Each row comes from the steps of one walk. Every step used is in the known rows, and no mark comes twice. Write the walk behind each row, first mark first.
In the rows, zero is written as 128.
Known rows:
sisu levam rasit refimus: [ 92  99 113 197 114 163 137  78 156 127 169 134  90 145 133 129 114 142
 164 104 166 157 120 142 127 140 147  72 111 113  78 122 154 132 177 169
 110  72 158 163 123 101 151 151 116 122 101  93 179 106 164  85  68 114
 102  92 141 136  73 159  86  76 124 146 119 115 109 144 135 145 207 242]
sivo sisu levam: [128 127  81 143  63 110 147 144 190 106 115 108 172  87 111 154 133 161
 153 107 116 167 102 103 118 129 129  93 101 106 195 126 149 116 132  99
 107 135 135 188 145 119 174 176 127 112 121 179 146 123 131  96 139  90
 136 118 143 103  94 192  86 173 130 121 133 130 102 171 136  40 125 166]
rasit refimus luguv nari savu sivo: [140  71 107  61 171 165  81  64  67 144 129 176  80 165 134 124 114 122
  89 135 171 111 133 153 122 118 116 159 102 132  83 126 129 164 112 137
 153 127  77  48  93 151 137 118 134 164 163 103 129 138 115 129 125  58
 104 138 127 146 148  53 180  54  95 143 103  96 117 122 128 202 168 104]
savu sivo sisu levam: [125  80  63 100  84 141 134 106 175  98 139 109 165  90 111 157 135 157
 150 114 127 178  98 109 119 115 127  92  79 116 178 129 141 134 122  97
  97 122  92 169 129 146 174 160 125 115 122 171 149 130 142  90 132  75
 118 135 142 114  98 142  83 148 110 108 130 111  89 167 134  32 126 145]
luguv nari: [129 140 136  70 129 143 143 151 143 138 101 149 159 135 113 101 169 146
 133 147 104 127 130  68 142 122 127 153 149 154 137 131 132  92 124 160
 139 125 157 167 139  88 116 111 144 116 117 142  94 126 123 104 154 127
 134  68 128 128 123 166 128 104 152 115 137 152 120 152 123 173 110 105]
bepe molik sivo sisu levam rasit refimus: [101 164 122 238 121 146 142  65 167 146 200 140  96 155 136 145  83 122
 178  98 164 191 117 131 131 149 138  63 133 107 121 124 152 154 157 118
 134 114 174 146 125  96 123 136 121 105 111 102 166 107 171  96  51 186
 132 123 149 125  98 152  74 103 145 120 122 106 111 156 141 113 186 223]
levam rasit refimus luguv nari savu sivo molik: [128 128 114  83 175 136 160  84  93 132 189 159 116 165 137 111 116 119
 126 118 172 116 108 158 146 132 106 135 120 148  42 124 155 159 145 122
 178 128 101  25  96 140 120 122 110 131  93  68 136 143 143 122  96 136
 155 136 110 153 152 126 134 113 113 121  31 113 103 111 141 177 198 167]
sisu levam rasit refimus luguv nari: [120 150 114 134 128 140 125  96 148 184 155 166 143 170 129 112 130 168
 106  90 158 136 109 112 160 142 128 148  94 165  96 123 119 112 127 150
 139 120 159 125 112  51 116 135 139 134 107 111 160 133 104  99 114 144
 107 133 125 131 113 172 134  22 148 149 109 134 137 101 138 193 203 207]
sekuz bepe molik sivo savu nari: [120 201 179 140 146  99 133 149 137 142  66 121 132 134 115 152 124  82
 109 115  87 136 146 119 131 110 111 127 165 138 176 128 129 108  90  68
 159 151 168 150 145 116  88  51 151 128 136 167 131 141 116 178 158 212
 116 160 123 106 149 144 128 144 136 134 186 152 164 101 109  66  53 113]
luguv refimus: [135 132  92 106 133 136 153 151 123 105  84 159 121 144 106 128 170 163
 172 138 115  65 153 101 120 125 149 131  68  91 114 126 109 116 140 195
  99  90 157 154 100 147 134 154 132 144 138 106 141 104 147 121 111  69
 105  80 129 135 104 136 140 163 118 121 127 126 125 131 137 124 134 102]
bepe molik sivo: [125 184 157 249 122 127 127 100 118 156 120 132 133 137 114 123 117  88
 162 157 116 172 152  57 133 125 113 131 204  82 153 134 109 151 119 162
  92 133 114 180 111 142  94  94 136 106 147 103 114 118 196 129 120 184
 163 119 153 142 146 101  90 150 148  84  63 103 116 152 120 104  96 103]
refimus luguv: [127 119  99 156  72  98 118 108  97 144 106 129 164 143 116 107 145 135
  80 139 117  99 153 110 137 142 121 158 114  81 126 126 124  97 127 216
  71  91  87 121  89 144 145 137 121 142 134 104 146 129 149 116 162  76
 120 131 126 158 139 133 146 130 150 165  58 112 139  90 141 137 138 128]
nari luguv refimus: [159  72 132  70 148 124 101 198 111  85 115 125 122 113 126 116 152 166
 163 134 113  53 153 130 119 137 157 140  87  87 118 125  88 140 133 201
 131 123 128 142 108 155 126 178 122 150 149 105 125  98 106 150 105  60
 112 107 135 140 111 102 145 168 113 141 119 135 142 144 132 160 149  82]
savu sivo: [121  37  96  68 125 180  99  78 100  91 144 114 130 133 118 115 161 121
 120 171 122 141 150  97 122 102 123 113 114 100 115 134 128 128 138 185
  82  66  55 141  91 186 141 105 119 130 133 116 127 125 173  93 138  68
 114  89 130 155 121  59 115 126 104 104 104  94  98 147 119 108 124  75]
sekuz bepe: [121  55 124 126 100 106 132 176 132 104  96 130 132 148 104 103 131 122
 129 152  96 102 178 104 112 116 135 139 144  33 176 133 135  78 168 142
 119  84 149 126 128 128 145 109 144 126 117 166 129 125 114 149 128 102
 118 110  91 124 118 150 134 177 146 155 142 141 116 135 131  96  99 122]
rasit levam sisu: [131 113 122 148  73 142  73 137 123 136 126 124 146 112 130  92 184 145
 157 153 113  93 145 109 125 110 160  87 174  66 125 130 130  96 167 177
  26 128 110 152 150 148 113 111 126 133 103  95 149 146 145  51 134 124
 115  87 122 144 109 136 128 131 156 191 126 112 102 145 119 158  89 125]
sivo savu nari luguv: [150 101 194  43 135 106  81 198 111  87 107  71 144  68 149 123 147 119
  98 120  86 105 134 155 123 132 132 126 163 148 147 126 121 125 103 140
 171 165 116 147 159 151 125 132 118 130 148 148 112 123  67 172 158  96
 121 140 142 128 135 114 134 150 127 169 155 155 176 133 106 155  99  87]
levam rasit: [ 92 136 126 167 104 153 150 115 147 109 159  98 139 109 142 106 144 134
 132 153 126 149 129 126 135 153 136 108 145 140  68 136 146  62 183 191
  79  71 170 140 142 107 142 129 103  99  63 112 116 113 183  69 121 125
 138  67 115 146 116 141 104 109 149 106 123 138 146 112 129 152 129 156]
refimus luguv nari savu sivo sisu levam: [152 110  64  93 112 122 119 108 155 139 123 142 162 110 125 161 116 166
 111 100 151 156  87 139 128 129 113 135  65 155 160 127 127 136  96  62
 133 161  99 101 128 111 172 168 139 137 134 177 143 144  97 118 149  80
 122 180 130 109 122 141 136 103 107 121 127 124 117 136 135  89 150 148]
sisu levam rasit: [102 132 104 202  96 149 149 112 181 112 147 107 153  91 141 131 135 162
 150 127 144 172  96 121 135 142 135  89 128 149  85 132 131  78 172 160
  60 100 158 183 153  87 160 159 108 103  71 139 146 115 178  73 121 134
 123 102 125 123  83 177  83  76 123 103 111 142 134 122 126 118 159 198]
nari savu sivo molik bepe sekuz: [ 86  45 149 177 137 158 157 149 118 120 178  69 105 100 133 131 125  91
 136 195 158 128 113 143 126  84 161 113  85 117 115 124 161 175 154 118
  98  84  91 212 130 189 140 130 111 121 150  70  89 148 150 212 145 135
 131  98 111 108 130 137 123 231 122 123 106 127  42 131 143  78 119  67]
rasit refimus luguv nari savu sivo molik bepe: [119  82 103 157 158 137 193 109  80 138 196 115  99 164 134  92 105 107
 149 132 161  87 123 152 120 105 135 179 104 142 126 118 125 216 134 144
 152 133  56  93 110 182  99 146 125 158 134  58 111 142 112 165 118 180
 172 140 109 130 145 146 142 153 105 136 111 128  73 109 142 138 176  94]
luguv nari savu: [147 154 139 121 141 120 125 156 111 138  55 171 107 118 132 111 125 127
 117 151 145 102 128 136 116 139 118 170 169 159 109 129 130 118 123 116
 152 159 156  98 161 110 146 145 146 136 138 153  80 128  93 139 162  83
 138  97 128 115 140 136 179 121 125 135 140 151 141 145 127 220 110 102]
sisu levam rasit refimus luguv nari savu: [136 167 119 180 139 118 122 106 120 174 103 184  99 142 150 127  94 150
  99 105 188 117 102 187 133 155 120 155 120 177  73 121 126 129 131 109
 149 167 161  63 149  75 148 166 138 149 132 121 135 134  91 132 125 102
 117 155 122 119 130 150 182  41 121 157 109 145 153 107 135 230 188 194]
sekuz bepe molik sivo sisu levam rasit: [108 175 111 233 100 120 172 127 201 126 171 107 153 113 131 147  89 145
 158 111 140 193 107 123 139 149 134  84 140 124 146 137 133  86 155  71
 109 132 191 141 159  68 135 129 124  86  56 176 136 123 156  98  93 198
 144 154 111 101 112 174  75 136 152  87 138 144 133 127 134  65 131 202]
savu nari: [117 170 141 111 107 148 107 118 120  94  48 127 152 133 107 128 158 115
 127 138  96 144 135 115 120 107 139 135 166 152 154 122 145  91 108 171
 115 131 180 162 155 135 129  94 138 135  92 122 142 134 139 120 187 109
 113  92 130 120 137 154 118 136 132 161 159 158 158 144 117 108  94  98]
bepe molik: [127 187 127 213  86 124 151 119  98  99  61 126 156 113 119 114 124 103
 184 154 147 157 159  55 153 128 134  82 203  55 150 125 152  99 118 149
  88 118 128 170 128 151 112 119 138 109  89 141 117 104 175 163 123 120
 140 100 141 136 112 109  93 194 146 108  45 131 112 179 121 118 111 104]
levam sisu: [136 103 170 125  33 136 138 170 117 123  97 138 164 131 129  79 174 135
 132 161 118  96 153 130 132 118 158 104 192  71 111 130 147  78 178 166
  34 107  94 141 121 129 135 114 115 125 104  90 141 131 131  73 160  81
 123 115 125 139 130 111 140 150 148 147 127 103 121 148 124 161  85  57]
molik sivo: [121 108 151 183 116 128 118 116 137 159 156 125 117 150 105 116 135 109
 129 162  81 146 148  83 106 126 113 170 164 109 149 138  99 150 136 184
  91 107 108 180 108 141 117 103 129 115 179  77 114 125 188  85 141 162
 161  93 148 149 154 114 110 127 141  99 117  96 116 132 128 112  89 105]

Which walk is each row?
[115 180 177 103 141 113 128 142 139 145  85 120 127 121 118 149 151  96
  92 124  69 134 127 124 117 116 109 145 148 188 150 131 122 123  92 103
 137 139 154 166 138 124 105  71 134 128 160 130 130 140 128 133 176 183
 125 122 143 123 155 142 125 123 132 131 209 137 166  98 114  84  57 117] : molik sivo savu nari
[156 142 208 105 148  99  89 181 105 105 107  79 141  75 147 133 118  98
 113 119  93 129 137 136 132 129 121 128 200 139 158 127 105 146  81 117
 175 191 106 149 151 144  91 111 126 123 151 145 105 123  87 186 141 154
 137 163 153 126 149  93 124 147 132 143 135 147 176 137 101 142  94  82] : bepe molik sivo savu nari luguv
[159 110 143  54 161 138  80 187 110  77  82 137 128 127 122 127 156 160
 163 121 105  61 140 141 115 125 164 139  92 129 134 120  90 133 111 191
 151 153 160 138 127 149 117 160 129 158 135 108 140 112  86 160 128  75
  99 119 132 128 122 102 150 147 108 160 146 150 169 142 122 163 151  72] : savu nari luguv refimus
[116 175 151  75 119 116 134 154 130 115  58 103 142 101 122 148 161 108
  95 123  82 126 131 132 127 115 121 118 139 172 144 125 148  92  97 113
 134 130 158 170 148 134 124  86 134 130 128 157 132 136 116 143 181 136
 107 116 134 119 132 154 126 136 128 151 198 154 165 111 113  95  63 112] : sivo savu nari
[129  96  88  55 108 128 122 101 107  90 144 114 115 120 124 144 118 115
 110 147 121 136 138 158 103 128 119 131 101 114 157 133 171 131 132  93
 143 132 115  57 137 177 166 134 118 125 135 163  98 129 131 109 147  55
 144 120 128 130 149  93 146 200 130 117 160 108 113 159 138 107  84  81] : nari savu sivo sisu
[142 100  69  97 122 128 110  86 148 142 145 158 130 133 124 157  97 161
 119  86 162 158  93 154 121 130 121 124  59 136 151 121 137 163 104  66
 148 157 105  96 114 116 164 162 139 144 144 155 161 139  96 120 125  75
 106 172 138 107 115 139 142  87 107 142 131 109 109 147 138 105 178 171] : rasit refimus luguv nari savu sivo sisu levam
[128 148 154 236 127 111 129 127 133 152 116 134 124 165 106 119 102  87
 156 150 108 160 170  67 126 116 119 137 196  51 180 135 105 132 128 128
 111 128 131 151 119 128  95  81 148 110 137 130 119 126 171 159 108 188
 151 142 126 129 144 113 104 164 150  98  91 118 113 139 123  85  90 118] : sekuz bepe molik sivo
[134  80  99 111 169 169  80  53 105 146 150 174  87 151 151 139 104 141
  97 113 193 138 105 172 130 128 121 132  94 168  53 127 119 153 126 123
 130 129  90  54 124 120 145 140 127 155 134 119 147 140 114 114 109  86
  98 160 119 135 124  71 166  11  89 136 104 111 126 100 127 191 197 157] : sisu levam rasit refimus luguv nari savu sivo
[116 132 164 128 128  89 160 155 147 174 155  97 113 109 129 138 147 101
  86 145  73 115 147 105 119 133  92 139 131 136 135 139 112 141 124 115
 116  96  91 174 106 138 119 102 122 110 218 129 105 128 156 119 135 173
 148 116 147 143 136 136 118 136 142  92 170  98 122  90 122  88  55 131] : molik sivo savu
[160 122 153  39 168 116  98 204 115  90  88 114 128 112 130 141 163 159
 140 111  97  45 135 154 123 131 150 132  81 139 123 122  92 133 105 154
 163 151 149 140 129 148 115 151 128 154 160 132 134 113  69 178 127  90
  95 128 135 121 117 111 160 153 110 151 173 154 175 120 122 145 121  92] : sivo savu nari luguv refimus
[163 120 168  56 185 117  91 204 128 117 110 127 111 122 130 151 146 148
 135 109  86  61 134 152 118 129 141 157  92 149 127 126  66 161 100 150
 162 158 145 140 121 143 100 139 130 153 185 112 132 117  85 168 122 129
 109 144 140 127 135 102 160 135 107 137 181 137 177 109 120 144 122  78] : molik sivo savu nari luguv refimus
[144  74 113  54 163 168  85 100  89 112 104 152  98 130 133 121 132 124
 109 165 150 125 126 136 119 109 118 150 133 155  94 133 127 139 123 122
 133 127  94  86 131 153 142 116 134 147 148 137  96 135 121 124 152  66
 119 110 120 133 142  61 171  85  93 114 122 116 115 149 118 181 122  65] : luguv nari savu sivo
[136 177 114 163 132 107 126 116 133 170 126 180 103 139 148 136  88 151
  96  95 177 119 100 188 129 169 120 161 104 176 107 122 142 124 123  74
 172 177 167  48 151  68 155 175 136 139 118 145 128 135  74 122 128 107
 127 163 125 107 137 157 179  72 133 158 146 147 150 112 142 211 174 194] : sivo sisu levam rasit refimus luguv nari savu
[163 116 212  99 153  90  77 203 115 105 110  85 138  90 140 126 109  95
 107 115  86 120 151 141 128 128 124 124 202 113 176 128 103 138  92  90
 191 184 116 127 152 130  92 100 136 126 145 172 114 129  61 211 135 167
 128 176 131 116 147 102 139 162 138 155 153 155 176 125 107 123  83  90] : sekuz bepe molik sivo savu nari luguv
[103  56  97 157 121 150 203 128 103  87 195  67 134 121 123  89 143 105
 174 164 120 107 134 108 115  92 142 145 121 121 152 126 127 183 153 172
  97 102  44 161 118 209 104 144 109 130 110  74  98 133 163 138 131 180
 187 100 108 133 126 156  92 209 107 103 103 126  58 137 133  62 127  61] : savu sivo molik bepe
[122 121  97  47 138 138 119  75 110 134 191 142 106 156 139 139  99 130
  81 114 151 130 122 186 127 154 126 134  73 156 116 131 164 133 133  83
 183 131 141  11 125 126 146 127 114 129 124 135 120 135 107  97 116 108
 131 142 118 136 157  90 163 121 143 138 174 109 133 120 148 161 146 137] : levam rasit refimus luguv nari savu sivo sisu
[123 187 161 174 128  87 176 144 129 168 126 100 119 102 134 146 129  87
 110 135 102 139 151  85 137 133  95 113 164 116 143 136 120 140 105  88
 118 110  95 178 114 140  98  96 132 106 189 149 104 117 164 152 121 195
 153 132 153 141 134 118 106 163 143  84 128 105 123 109 116  82  54 126] : bepe molik sivo savu
[123 158 167 170 133  72 178 171 138 167 128 108 119 118 130 139 115  86
 112 130  95 125 164  87 136 130  98 116 168  88 163 137 115 119 114  68
 136 110 113 154 117 127 101  80 142 106 190 164 107 120 139 173 110 211
 142 154 134 128 136 123 117 168 147  93 148 118 126  92 121  70  58 130] : sekuz bepe molik sivo savu
[114 132  92  70 135 152 123  64 151 168 189 156 147 178 126 132 123 164
 102  87 161 150 101 132 159 140 125 138  57 175 114 125 136 120 118 118
 158 120 137  89  99  63 126 125 131 132  99 125 154 139 103  87 109 150
 107 146 124 129 126 146 131  40 144 137 135 121 128 107 142 158 198 187] : savu sivo sisu levam rasit refimus luguv nari
[128 150 118 203 100 107 153 144 108  96  55 127 147 134 111 108 110  96
 173 148 136 143 182  68 149 121 138  90 195   7 181 126 153  80 132 108
 114 114 145 139 140 133 111 104 151 114  73 184 124 112 141 192 104 127
 120 133 109 120 113 121 112 208 154 131  66 145 114 162 125  90 104 115] : sekuz bepe molik
[120 151  85 131 124 133 134  96 171 139 169 131 152 104 150 145 106 169
 101 104 168 161  73 172 141 156 123 124  75 205  86 133 132  91 136  84
 119 141 146  78 148  75 159 163 116 115  76 163 128 140 123  80 129 128
 129 161 109 114 126 140 137  56 125 108 143 141 150  96 136 147 163 183] : refimus luguv nari savu sivo sisu levam rasit
[123  93 100 148 147 129 192 129  86 132 170 105 130 141 135  92 120 117
 137 149 147  85 115 142 120 107 129 200 115 159 132 123 113 192 128 134
 130 145  47 101 124 178  96 149 119 150 116  75  95 146 119 160 146 186
 184 146 101 127 154 149 141 164 106 120 100 140  81 102 139 132 146  70] : refimus luguv nari savu sivo molik bepe
[119 146 100 126 128 153 141 109 183 119 160 120 139  99 146 143 113 162
 128 116 162 178  73 163 133 150 126 103  96 206  93 135 145  96 147  75
 127 144 167 104 174  68 160 161 118 106  76 176 116 132 131  67 122 132
 133 133 116 108 114 150 117  69 122  89 161 148 138 127 127 138 150 180] : luguv nari savu sivo sisu levam rasit
[109 108 105 126 157 170 120  68 148 135 189 158  76 150 142 145  97 143
 144  92 185 164  98 177 123 145 138  87  88 162  87 124 161 153 159  85
 171 122 170  85 139  89 150 149 122 126 114 123 150 122 125  91  75 117
 114 120 134 118 100 132 126  63 116 131 158 119 115 148 137 163 198 210] : luguv nari savu sivo sisu levam rasit refimus
[168 143 170  93 190 103 103 216 122 108  89 129 118 131 127 150 124 133
 146 104 106  67 154 138 127 123 146 135 120 108 151 125  75 144  94 113
 176 173 162 122 131 129  86 125 145 151 143 142 134 117  66 215  99 157
 101 174 123 115 131  93 160 157 113 136 160 150 173 112 118 123 112  88] : sekuz bepe molik sivo savu nari luguv refimus
[122 228 178 138 140 115 135 130 129 146  65 118 139 122 121 159 140  85
 110 116  89 158 132 107 134 115 108 123 178 168 157 128 129 125  76  95
 138 154 164 174 140 126  92  66 143 123 143 145 128 138 134 163 161 196
 130 141 144 117 148 136 117 137 136 121 169 140 166 113 109  81  63 111] : bepe molik sivo savu nari
[143 115 118  61 163 134 168 128  99 107 139 151 134 133 119 111 140 114
 145 154 138 120 113 116 130 112 100 140 151 145  83 128 155 156 128 109
 168 144  85  82 116 174 127 121 118 122 104  98 108 141 144 127 126 119
 173 106 116 139 147 136 119 164 104  91  35 125  87 155 127 142 137 102] : luguv nari savu sivo molik
[108 139 107 203  96 111 125  59 142 181 209 140 123 178 130 138  95 141
  96  86 143 146 125 155 131 162 122 137  72 115 113 124 127 148 148 167
 116 105 129 101  84  97 138 146 114 128 142  87 184 130 152  82  96 149
 118 166 136 149 131 140 118  75 155 160 105  92 136  84 155 118 189 224] : molik sivo sisu levam rasit refimus luguv
